Each row was made from one small tree. The marks that hang from a mark follow it in brackets, in alphabetical order. Every link used is in the known rows. Write each row's tree.
Known rows
mube(mupem(muru(dogu(folo))) muvab): [ -7 -13  13 -17 -22  60  30   1 -14   1   7 -12  -6 -13 -52 -14  47 -84]
neki(dogu(folo(zanota))): [ 21  20  20  -7 -40  13  35  16 -25  10  -8  -3  -3 -15 -22 -37 -38 -38]
mupem(muru): [ -2  -6  -2 -11 -13  26  12  15  16  -4 -10   4  24   4 -26 -16  -5 -43]
dogu(folo(mupem zanota) mube neki): [ 22  21  -4   6 -14   4  38  64  -7  21  48 -35 -38 -54 -53 -12  -1 -59]
muvab(safu): [ 14   1  23  -3  12   2   2  26   0   4 -20 -17  19 -17 -26   7 -44 -23]
folo(mupem(muru) zanota): [ 20 -12 -21 -11 -17  23  24  30   6  19  -7  -2  12  -1 -53 -43  -8 -67]
dogu(mube(mupem muvab) neki): [-33  29  -5 -19  10  36  19  44  11 -38  12 -12 -39 -27 -42  14  43 -51]
neki(dogu(folo(mupem) mube safu)): [ 41  10  10   5 -34  20  -5  26 -15  27  28 -18 -24 -23  11 -10 -18 -51]
muru(dogu(safu)): [  6   3  26  -3 -22  32  -2 -11   2  20  21  -8  13 -18  29  16 -43 -46]
dogu(mube(mupem(muru)) neki safu): [-26  18 -26 -30 -15  42  -7  59  33  -9  33   3 -29 -25 -22   9  25 -53]
mupem(muru(dogu(mube))): [ 23 -14   5 -32 -35  27  -4  15   7  12  34 -21  24 -18 -13 -16 -17 -68]
folo(zanota): [  3  19   6  -8 -17   4  25  19   1   7  -9  -1   6 -11 -29 -21 -39 -44]
mube(mupem muvab): [-27  12   5  -8  11  39  18  10  -1 -26 -27   1 -10   1 -35  -4  30 -57]
mube(mupem(muru) muvab(safu)): [-15  -8  -1 -24   9  38   8  29   5 -16 -43   1  -1  -1 -74  -6  22 -53]
neki(dogu(mube(mupem muvab(safu)))): [ 10  11  14 -35  -1  28  -7  34 -20 -25 -29 -13 -16 -12 -38  -9  -7 -43]
dogu(folo neki safu): [-16  31  19  19  -9  22  26  25  11   6  31  -1 -26 -36  -4  34  -4 -21]
folo(mupem zanota): [ 19   1  -4   3  -4  12  24  25  -6  19  -6 -14   3 -12 -32 -31 -26 -59]
folo(mupem(muru(dogu)) zanota): [ 34 -26  -8 -20 -29  37  22  10  -6  29  14 -16  26 -11 -37 -43 -19 -78]
dogu(folo mube neki safu): [ -4  39  14  10 -20   9  14  42  15  12  52 -16 -40 -50  -7  34  -6 -34]

Which tree is each row?
[ -8  48  11   0 -26   8  55  42  -4  -5  23 -10 -47 -49 -73  11  13 -52]	dogu(folo(zanota) mube(muvab) neki)
[  4  17  20  -8   3   9   9  47 -17   1  -4 -34 -38 -38 -74   9  17 -63]	dogu(folo mube(mupem muvab(safu)))
[ -4 -14   4 -22 -14  50  24  11  14  -7  30  -9  25 -20 -11   0  -1 -38]	mupem(muru(dogu(neki)))
[-12  17   1 -26 -10  46  -8  36  11   2  57 -23 -25 -48  15  23  -3 -57]	muru(dogu(mube(mupem) neki safu))
[  0   6  12 -18  -9  35  16  45  -9   3  68 -47 -30 -60 -19   4  20 -64]	muru(dogu(folo mube(mupem) neki))
[ 22 -20  -1  11 -11  28  23  25   2  21  12 -18   7  -7 -44 -26  21 -60]	dogu(folo(mupem(muru)))
[ 17  24  13 -17 -37  18 -17  17   0   3   9   3  -6 -10  28   0 -43 -34]	neki(dogu(mube safu))
[ 17  10  19 -11 -32  20 -15   7   3  24  42 -20  -1 -33  26  17 -43 -58]	muru(dogu(mube safu))
[ 11  20  28   6 -35  26   8   3 -13  12   1   5  -6 -11  21  -1 -32 -27]	neki(dogu(folo safu))
[ 19  11  12 -26 -34  15  16  39 -25  30  46 -41 -25 -50 -39 -30 -12 -92]	muru(dogu(folo(zanota) mube(mupem)))
[ 25  14  27 -22 -15  13   0  20 -16 -18 -29 -11  -1 -13 -30   1 -34 -27]	neki(dogu(mube(muvab(safu))))
[ 32   3  17   9 -35  25  24   8 -20  57  37 -24 -14 -38 -13 -11 -35 -76]	muru(dogu(folo(mupem zanota) safu))
[ 23 -13  20 -31 -23  26   1  15  -3   8   3 -21  15 -24 -55   5 -17 -61]	mupem(muru(dogu(mube(muvab(safu)))))
[  6   5  14 -18 -10  25  11  27   7  -5  55 -32   1 -45   4  14 -21 -42]	muru(dogu(mube neki))
[ 22  -6  14 -17 -49  25  36  10 -13  34  24 -14  13 -26 -48 -32 -20 -73]	mupem(muru(dogu(folo(zanota))))
[-18  20   3 -21  24  25   9  59   5 -29  -1 -21 -35 -39 -61  24  19 -39]	dogu(mube(mupem muvab(safu)) neki)
